Each row comes from the steps of one path. Every step used is in the known rows, and no mark comes twice. Write the path behind each row, first mark first.
Known rows:
muve -> rigasu -> tisove -> famu -> bivu -> mataz: [ -9   8  11  -2   0  11   1   9   4   5   2  -7  -5  -1 -30  16  13  -8
   2   0   2 -10  20  -2   3  12 -12  19   6]
nazu -> zefot: [  4   1   6   3  -6   5  -9   8  -7 -16   6  -8   0   3   5   0   9  -1
  -5   3   2 -13  -5   3  -8   6  -4  12  -1]
nazu -> zefot -> tuder: [ -6   2   4   4 -15  18 -13   6  -7 -23   0  -4   1  -1   2  10  10  -3
  -3   3   0 -20  12   3  -5  -1  -2   5  10]
bivu -> mataz: [ -3  -7  12  -1 -18   1 -16   6   2  -4   7 -23   2   4   2   0   7  -7
   6   1   2   0  12  -3 -11  10  -2   7   7]
fufu -> tisove -> famu -> muve -> rigasu -> tuder: [-12   9   3   7  -4  13   6   6  -8  -7 -15   0   0  15 -16  15  25   4
  -5   4   5 -19   1   4   7 -16   1   1   8]
tisove -> famu -> bivu -> mataz: [-12   3   4  -1  34  32  -2   8   1  11  -2  10  -7  -2 -10   3  -5  -7
  13  -1   6   4   3  -1  -1  11  -5  23   8]
fufu -> muve -> rigasu -> tuder -> zefot: [-19  12 -11   9 -64 -22  -2 -10   0 -13  -7 -23  -2   7 -45  16  20  -3
  -7   2  -7 -13  17   4  15  -9   2  -9   9]
mataz -> bivu -> famu -> muve -> rigasu -> tisove -> dagis: [ -6  20   5   4 -10   9   9 -10   6 -13   2  14  -6  16 -54   8   0   0
   0   6  -5   4  29   0  -8   8   0 -22  18]
tisove -> famu -> muve: [ -4  14   5  -3  26   8   4  -4   1 -10   0  15   1  13  -5  -6   1   1
   0   4   3 -20 -11   5   7   1   2  -4   7]
famu -> muve -> rigasu -> tisove -> dagis: [ -4  17  11   5 -42  -7  -7  -5   6 -36   3 -10  -1  20 -31  13  16   5
  -8   6  -5 -27   7   0  -7   1  -5 -14  12]
fufu -> tisove -> rigasu -> muve: [ -2 -15   3   2 -43  15   5   7 -14  -9  -3 -11  -2  10   6   5  21   3
   1  -1  -1  -8  -8   1 -14 -17   1  -8   6]
dagis -> tisove: [12  1  7  1  6 -4  2 -2 -6 12  4 -1 -1 -1 15  3  9  6  4 -1  0 -7 21  0
  2 -3 -1 11  0]
rigasu -> tisove -> dagis: [  5   5   3  -1 -15  17  -4  -4   7 -17   7 -12  -6   5 -26  18   2   6
  -1  -1  -1  -6 -18   3  -7  -9 -10  -2   6]
fufu -> muve -> rigasu -> tisove -> famu: [ -6  14   1  -4 -17 -18  10 -10   2 -17  -2 -12  -3   5 -35   9  25  -1
  -6  -1  -4 -10  -1   4  14  -6  -6   1   1]
mataz -> bivu -> famu -> muve -> rigasu -> tuder -> zefot -> nazu: [-14  20   2   7 -33  -2   8 -18   2  14  -3  16   1  13 -58  10  14  -3
  -1  10  -4  -8  40   1   3  20   8 -21  22]
fufu -> tisove: [  1 -16   2   3 -15   4   8   4 -10  -4 -11  -3  -2   6   1   6  15   9
  -3   1   4   8  -8   0 -11 -15  -2   1  -3]
dagis -> tisove -> famu -> muve -> rigasu -> tuder -> zefot: [ -2  22   6   4 -15  -3   2  -4  -6  13   1  -1   0  11 -21  18  18   2
  -2   6   0 -41  35   5  22  -6   1   6  12]
fufu -> tisove -> famu -> bivu -> mataz: [ -9 -13   6   3  13  32   6  12  -9   3 -13   4  -7   4  -8   9  12   3
   8  -1   9  10  -7  -1 -12  -5  -7  24   3]
dagis -> tisove -> fufu -> muve -> rigasu: [ -4  21   8   2 -22 -29  14 -12 -15 -24   2  -5   2   2  10   2  39   8
  11   0  -5 -19  18   1   3  -6   1  -1   0]
zefot -> nazu: [  3   4   9  -2  -4  -4  -2 -11   1   4   2   7   4  -1   0   1  20   6
   2   3   0  -7  -8  -3  -4  16   0   5   3]
dagis -> tisove -> rigasu: [ 10   5  13  -7  -8   1   6   6 -10  -1  14  -8  -4  -2  17  -2  18  -3
   7  -1  -4  -9  32   0  -3  -3  -5  -2   6]
dagis -> tisove -> famu: [ 13   9   8  -3  38  10   9   2  -7  21   3  10  -3  -4  13   4   5   5
   7  -1   3 -13  14   2  14  -5  -3  20   1]
muve -> rigasu: [ -4  11   4   7 -21 -13   2   9  -2  -3  -6  -1   1   0  -8   6   8   0
  -4   3  -4  -8  26  -5   8   6   0   3   0]
bivu -> famu -> tisove -> fufu -> muve -> rigasu: [-11   2  -6   1 -26 -32  26  -5 -16 -28  -7   5   0  16 -22  -4  20   2
  11   3   2   5   2  -1 -14  -7   7 -27   7]
mataz -> bivu -> famu -> tisove: [ -1  -4  -6   2  13  12  20  -4  -4  21  -9  20 -10   4 -21  -3 -11  -2
   9   2   3  27  22  -4 -18  -1   7 -15   6]
famu -> muve -> rigasu -> tisove -> fufu: [-11  21  12  -3 -36 -24   6 -11  -2 -35   6  -7   7  17 -14   3  32   2
  -5   7  -2 -35   1   2  -5   3  -2 -21   7]
famu -> muve -> rigasu: [ -8  15   8   5 -29 -20  -5  -1   0 -24  -3   0   5  16  -9  -2  14   1
  -7   7  -4 -22  21  -2   1   8   3 -12   7]

Write each row's path:
[-12  23   6  -3  -7  -7  23 -17  -3 -13   4  18   0  13 -36  -1  16  -3
   4   6  -2  -3  24   2  -7  11   2 -28  12] : mataz -> bivu -> famu -> muve -> rigasu -> tisove -> fufu
[ -6  14   5  -2  -6  -5  15 -13   4   0   1  11  -3  13 -45   1   5  -4
  -4   5  -3   5  36   1  -4  15   2 -21  12] : mataz -> bivu -> famu -> muve -> rigasu -> tisove
[  1  -8   2  11 -24  23   0   9  -7 -21 -12  -1  -5   9 -10  14  10  16
   2   1   1   8 -15  -1 -16 -20  -5   3   4] : fufu -> tisove -> dagis
[  2  10   7  -3  -3  13  -1   4  -8  10  15 -16  -6  -3  10   7  18  -9
   7  -4  -2 -13  30   4   4 -10  -3  -2  10] : dagis -> tisove -> rigasu -> tuder
[  1  15   8  -6   3  -2   9   5   2   3   2  -2  -2  -1 -24  16  14  -2
  -6   1   0 -19  13   1  17   0  -8   7   0] : muve -> rigasu -> tisove -> famu
[-14  -8   5   4  -1  17 -11   3   2   1   0  -5  -5   1  -9   3  -1  -7
  10  -2   3  12  11  -4 -15  13  -4  15   8] : famu -> bivu -> mataz
[ -3   0   0  -2 -31  11  -5   1  -5  -5   9  -8   0   7   4  -1   4  -6
   4  -1  -5 -16   1   2  -2  -3   3 -13  10] : tisove -> rigasu -> muve
[  4  -3   3   0 -50 -16   2 -14   0   8   3  -1   5   3 -25   6  18   8
  -2   7  -2 -17  -2   0  -2  15  -1  -3   5] : tuder -> zefot -> nazu
[ 0  3 11 -1 36 24  0  3 -4 23  3  6 -7 -3  6  5  5 -1 16 -2  6 -2 22 -1
  1  7 -6 31  7] : dagis -> tisove -> famu -> bivu -> mataz
[  3 -10  -5   6  -3   8  10   5  -5 -12  -4   8  -7  16 -26   4 -14   7
  11   1   5  15  -3  -3 -23 -10   3 -16  13] : bivu -> famu -> tisove -> dagis
[-10  10  -1   6 -36 -28   3  -6  -1 -24  -9 -11  -1   5 -18   1  21   0
  -3   1  -8  -1  11  -1   7  -2   1  -6   1] : fufu -> muve -> rigasu
[  0 -12   8  -2 -31   9  13  12 -14 -19  -2 -11  -5   4   3   1  26   1
  -1   0   0   5   4   0 -16 -15  -5 -11   3] : fufu -> tisove -> rigasu
[ -7  22   7   0   9  -2   3   2  -1 -12  -4  14   1  13 -11  -1   9   0
  -3   6   0 -27  12   1  14   6   2  -1   7] : tisove -> famu -> muve -> rigasu
[  0  15   7   5 -34   3  -3   6   5 -18   2 -12  -4   5 -33  22   9   4
  -5   2  -5 -14  11  -2   1  -3  -8   1   5] : muve -> rigasu -> tisove -> dagis
[  2  -3  -3   9 -19  17  -3   6  -1 -13  -9   0  -9  11  -7   9  -3  10
   9   1   3  -2 -11  -6 -26 -20   1  -7   5] : famu -> tisove -> dagis
[-21  11 -13   7 -69 -24  12 -12 -13 -21 -11 -16  -2  13 -24  13  33   3
   7   3   1 -22  -2   1 -11 -24   5 -24   5] : famu -> tisove -> fufu -> muve -> rigasu -> tuder -> zefot
[ -4   0  -2   0 -13  -5  14  -2 -13 -14  -4   4  -1   6  16  -2  17   6
  12   1   6 -10 -16  -3 -25 -16   4 -13  -2] : famu -> tisove -> fufu
[-15  13  -3  -1  -7  -5  14 -10   2 -14  -6  -2  -9   2 -42   9  21   0
  -1  -3  -3  -3  -1   3  11  -2  -7   8   3] : fufu -> muve -> rigasu -> tisove -> famu -> bivu
[-10   1 -11   5 -35   6  -5  -4   1  13   0 -14  -1   3 -32  20   1  -5
  -4   2   1 -14   4   6   9  -9   1  -5   8] : rigasu -> tuder -> zefot
[-10   2  -7   0 -27 -19  15 -14 -12 -30  -8  -5  -2  10   6  -5  27   7
  13   0   3  -6 -27   0 -25 -21   5 -19  -1] : famu -> tisove -> fufu -> muve
[ -9   7   5   6 -40   1   8  -4  -8  -4 -13   2   3  18 -33  20  38  10
  -8  10   3 -32  -1   3   5  -5   0   2  12] : fufu -> tisove -> famu -> muve -> rigasu -> tuder -> zefot -> nazu
[ -7   8   1  -2 -42 -29   6 -13   3 -26   0 -22  -3   6 -34   7  28  -1
  -8   0  -6  -6   5   2   5  -6  -4  -7   1] : fufu -> muve -> rigasu -> tisove
[ -7  18   8  -4 -29 -17  11  -2  -4 -17   5  -7   4   0 -12  13  27   1
  -1   2  -2 -22   5   1   2   2  -6  -6   0] : muve -> rigasu -> tisove -> fufu
[ -3   9   7   2 -23 -12   6  -3   3 -33   6   1   1  25 -51   9   3   3
  -3   7  -2  -9  13   2  -5   8  -3 -24  20] : bivu -> famu -> muve -> rigasu -> tisove -> dagis
